(in the rows, 128 means zero)
Known rows, with every step that occurs:
H/V: [127 156 159 127 129 127  90 109  87 133 144  97 115 105 133 187 145 165
 125 134 148 111 136 147 126 107 140 191 134 143 120]
M/A/H/V: [114 176 149 122 122 112 106  53  93 135 139 104 120 148 113 207 134 151
 125 110 159 130 120 159 140 116 140 207 162 143  94]
N/M/A/H/V/E: [107 159 134 116 114 127 105  77 116 114 138  80 112 127 128 203 105 153
 150 111 146 149 116 161 153 135 102 234 154 150  96]
N/M/B/H/E/V/T: [102 151 110 124  70  86 132 124  98 121  89  73 127 107 139 214 141 185
 169 113 176 108 150 151 167 136 134 174  58 146  97]
L/P: [126 162 131 145 128 110  85 114  72 112 112 114 127  95 130 176 186 190
  98 122 152  94 129 150 131 101 149 167 146 156 103]
N/H/V: [121 141 150 138 130 125 106 110  85 125 125  78 107 114 131 187 142 176
 116 130 117 108 129 147 117 121 149 214 120 181  98]
H/A: [132 144 166 112 121 122  92  88  94 125 132  93 112  83 135 188 150 163
 109 116 134  97 130 172 136 120 133 184 106 143 108]
P/H/E: [115 129 133 131 116 106  99 122  57 124 141 119 122  85 130 161 138 198
 127 128 121  68 144 128 130 124 126 197 136 129 121]
E/V/P/M/A: [109 139 166 120 114 144  95  84  97 135 131 102 141 153 142 158 137 177
 139 109 162 117 116 140 220 135 135 172 165 104  99]
B/H/E/V/P: [109 144 145 133  76 143 120 130  91 135 108 109 127 134 132 198 103 195
 160 134 144 107 167 124 168 118 145 158 115 105 105]
E/V: [112 177 142 134  91 132  86 140  84 129 125  83 114 121 137 174 144 180
 150 129 159 104 148 141 162 115 171 158 125 145 106]
P/H/E/V: [114 142 135 139  99 119 109 143  48 127 147 109 115 103 133 165 119 205
 155 128 132  66 155 126 154 120 144 170 124 127 125]
P/M/B/H/E: [114 142 154 122  90  85 113  84  70 119 122 140 171 112 121 195 153 201
  93 119 156  82 161 129 162 134 152 196  94 146 117]
A/H/V/P/L: [102 140 147 114 139 131  96 106 101 127 134 136 125 157  67 173 128 199
 132 143 131 128 116 124 136 117 121 210 168 112 101]
P/M: [109 161 150 123 116 113  75 102  73 123 137 115 151 111 127 153 164 190
 110 125 155  93 139 129 168 126 144 199 141 137 121]
M/B/H: [118 158 152 123  84  85  96  90 114 116 102 106 151 123 124 203 166 179
 106 130 161 111 150 150 129 132 162 170 110 160  85]
P/L: [102 139 139 133 133 103  89 131  84 128 124 112 130 106 107 164 161 192
 125 140 145  98 134 146 143 122 149 185 154 142 105]
N/M: [108 166 133 129 121 120  88 118 102 125 101  71 126 101 137 174 171 173
 142 125 160  97 128 164 138 136 137 208 126 168  95]
E/V/T: [106 168 115 125  87 111  79 144  88 128 118  72 100 106 141 171 146 179
 166 117 160 131 135 127 175 110 146 152 119 118 109]
M/B/H/E/V/P: [117 133 153 120  68 128 123 123 104 126  97 116 135 135 129 207 127 191
 136 124 147 107 151 128 167 129 158 158  91 123  90]
E/V/H/M: [ 99 184 153 120  99 145  87 126 100 118 134  91 116  98 155 187 147 191
 170 133 170 117 127 164 157 127 116 142  71 131  96]
M/B/H/V/T: [126 145 144 112 100  76 102  83 113 118 123  97 130 113 129 211 152 169
 124 126 160 145 139 142 131 116 124 172  98 131 105]
M/B/H/V/P: [134 129 180 108 110 121 105  82 129 121 116 117 143 141 123 204 143 172
 111 138 144 133 134 140 129 127 130 178 119 128  89]
E/V/B: [112 171 155 135 117 156  88 135  86 125 119  84  87 114 149 171 160 185
 161 133 147 114 143 140 173 143 152 155 119 127  94]
E/V/B/H/A: [128 158 181 128 112 138 118  79  96 119 133  86  99 111 145 207 128 186
 153 140 139 111 170 177 158 145 127 144  79 120  92]
P/L/H/V/T: [131 110 117 115 158  99 102 130  69 107 152 100 124 107 107 176 156 199
 140 132 128 123 116 118 122 117  99 199 147 112 123]
N/M/B/H/E/V: [109 155 136 136  76 105 136 119  93 122  93  86 140 119 135 221 139 190
 153 122 174  81 163 165 157 140 159 180  64 172  94]
M/A/H/V/E: [113 158 143 115 102 125  94  78 107 116 153 105 108 128 128 202  98 153
 130 111 134 159 124 139 153 116 119 209 167 127 100]
A/H/M: [ 97 212 137 100 107 118  74  84  92 115 123 119 120 119 115 196 151 189
 122 124 179 103 132 159 133 130 147 197 102 147 101]
L/P/H/E: [130 126 123 150 136  97 108 116  36 108 135 140 128  77 126 164 160 216
 100 125 123  56 138 133 123 106 122 178 145 138 121]

Rows:
[134 111 173 108 120 142  95 101  98 116 150 101 109 114 127 155 118 194
 143 130 111  92 125 148 158 133 105 161 122 103 103]  E/V/P/H/A
[122 137 165 116 110 127  91  94 109 120 131  91 119  79 135 185 155 170
 134 117 115 121 118 168 130 120  91 170  96 134  87]  V/H/A
[131 109 146 115 125 156 122 105  57 118 137 112 148 146 140 175 132 196
 138  94 134  89 117 113 202 140 120 199 152 100 109]  L/H/E/V/P/M/A
[134 165 142  98 138 132  83 108  80  96 134 100 131  96 146 192 173 192
 120 125 158  87 124 152 118 139 128 195 104 143 108]  L/H/M
[115 154 147 134  65 103 127 121  81 125 111 110 136 120 131 218 133 189
 134 122 162  90 171 142 156 121 177 156  78 150 103]  M/B/H/E/V
[122 120 157 125 135 150 101 111 107 125 110  86 106 128 128 176 138 180
 121 131 103 124 112 135 127 127 130 218 135 153  88]  N/H/V/P
[129 146 153 127  92 123  94 114 109 110 156 101 126 101 144 201  90 175
 137 146 129 146 168 132 131 112 115 182 133 125 121]  B/H/V/E
[103 143 132 135  96 128  99 137  84 130 114 107 122  79 138 184 151 181
 147 117 123 112 129 131 138 113 113 182 110 129  99]  V/H/E
[112 154 151 131  72  98 124 103  61 123 129 129 163 130 126 198 134 208
 120 123 169  79 173 129 185 130 168 170  78 142 122]  P/M/B/H/E/V
[100 183 134 122 101 103  92  63  99 128 112 100 126 147 112 193 150 161
 123 102 162 125 122 155 153 127 154 198 169 144  77]  M/A/H
[116 168 164  95 122 110  80  94 106 112 117 111 125  86 147 196 185 171
  96 120 180  94 116 175 138 141 152 182  74 159  99]  H/M/B
[150 142 146 117 140 132  96 117  72 107 150  93 130 119 130 191 158 180
 123 127 130 103 128 129 104 116 131 204 140 146 117]  L/H/V
[127 134 169 114 133 153  87 114 109 134 131 105 115 119 129 176 139 165
 128 134 132 127 117 132 138 113 119 192 148 115 110]  H/V/P
[115 139 163  95 141 133  73  97 103 112 139 123 124  99 140 152 144 199
 126 142 143  91 114 149 138 147  94 182 127 104 105]  V/P/H/M
[ 94 180 124 133  80 120 124  93  66 137 118 104 110 145 119 211 115 171
 151  95 165 103 138 144 177 115 169 185 136 136  94]  M/A/H/E/V
[111 161 134 135  88 137 108 152  60 137 123  97 109 100 140 188 129 182
 152 119 151  87 155 132 165 109 169 171 109 137 121]  H/E/V
[114 172 134 112  91 135  77 118  97 105 150 112 107 118 113 188 103 176
 133 127 122 150 138 117 134 109 128 210 146 133 116]  A/H/V/E
[106 143 153 130  82 138 117 112  69 131 129 128 156 143 128 177 102 214
 145 131 150  97 170 112 195 123 133 173 116  98 124]  B/H/E/V/P/M
[ 96 176 138 133 105 142 127  89  68 135 114 105  87 137 130 206 130 174
 161 102 150 113 138 145 189 144 149 182 129 119  84]  M/A/H/E/V/B
[124 152 163 125 117  96 121  78 119 116 115  86 150 123 129 216 156 172
 126 139 170 107 144 178 116 139 131 202  89 181  95]  N/M/B/H/V
[117 146 145 124  84  90 119 103  89 122 101 120 145 103 129 213 151 181
 105 121 153  91 160 144 134 125 161 183  90 153  97]  M/B/H/E
[ 90 180 116 136  91 122 133  91  77 137 105  81 114 143 120 209 123 172
 170  95 176  94 131 168 177 134 150 209 121 159  88]  N/M/A/H/E/V
[113 165 158 134 117 123  94  93 101 118 110  99 117 115 141 188 158 188
 140 145 141 122 161 148 140 149 131 167 123 125  86]  V/B/H
[147 122 154 132 150  94  99  72  61  97 151 125 123  75 124 167 163 204
  88 124 118  66 127 173 117 116 102 168 130 142 111]  L/P/H/A
[127 134 154 117  99 110 107 103 131  98 127  85 135  99 144 211 120 170
 132 138 143 135 146 158 131 141 108 206  94 166 101]  N/M/B/H/V/E
[127 122 182  97 135 134  84  88 103 120 139 133 149 131 120 165 165 182
  92 124 144 114 107 122 167 131 122 208 125 126 114]  H/V/P/M/B
[125 159 137 142 136 107  80  96  51 106 132 136 154 104 124 155 186 209
  87 121 156  81 134 137 158 111 140 182 149 148 121]  L/P/M
[111 135 172 108 136 139  99  73 104 122 149 103 115 126 158 169 123 183
 152 127 166  97 110 172 181 151 104 156 134  97  93]  E/V/P/H/M/A
[111 154 151 112 111 123  92  59  86 112 174 123 135 137 122 183  99 171
 119 109 140 146 127 125 181 124 110 228 167 120 119]  P/M/A/H/V/E
[127 162 163 133 110 110 104  86  94 129 142 101 137 122 130 208 125 175
 129 147 155 118 164 152 117 111 137 179 126 139 113]  B/H/V
[119 137 171  93 118 131  85 105 108 105 133 119 123 119 140 163 152 203
 132 135 159  87 110 152 162 152 123 159  89 121  97]  E/V/P/H/M/B
[124  86 126 116 147 141 116 152  69 113 117 131 137 112 100 169 151 213
 126 126 104  87 119 105 137 132 115 210 157 109 104]  V/P/L/H/E
[128 149 179 120 113  91 105  61  88 118 151 129 171 135 118 197 151 189
  95 137 165 106 154 142 145 128 139 194 104 148 120]  P/M/B/H/V
[ 96 157 133 119  85 145 120  96  91 140 105 111 108 158 114 197 111 170
 156  96 150 118 122 132 190 123 148 185 150 108  86]  M/A/H/E/V/P
[125 117 155  90 147 144 102 131 100  91 123 122 137 134 117 183 171 218
 128 130 157  89 102 145 157 155 132 170  95 125  89]  E/V/P/L/H/M/B
[133 147 121 128 101 142 115 159  46 112 129  93 121 113 136 193 141 200
 151 111 132  76 149 116 144 120 159 183 115 138 116]  L/H/E/V
[108 148 118 124  59  83 120 126  86 124 102  96 122 107 137 213 135 186
 148 110 164 119 159 129 170 117 155 149  71 124 103]  M/B/H/E/V/T
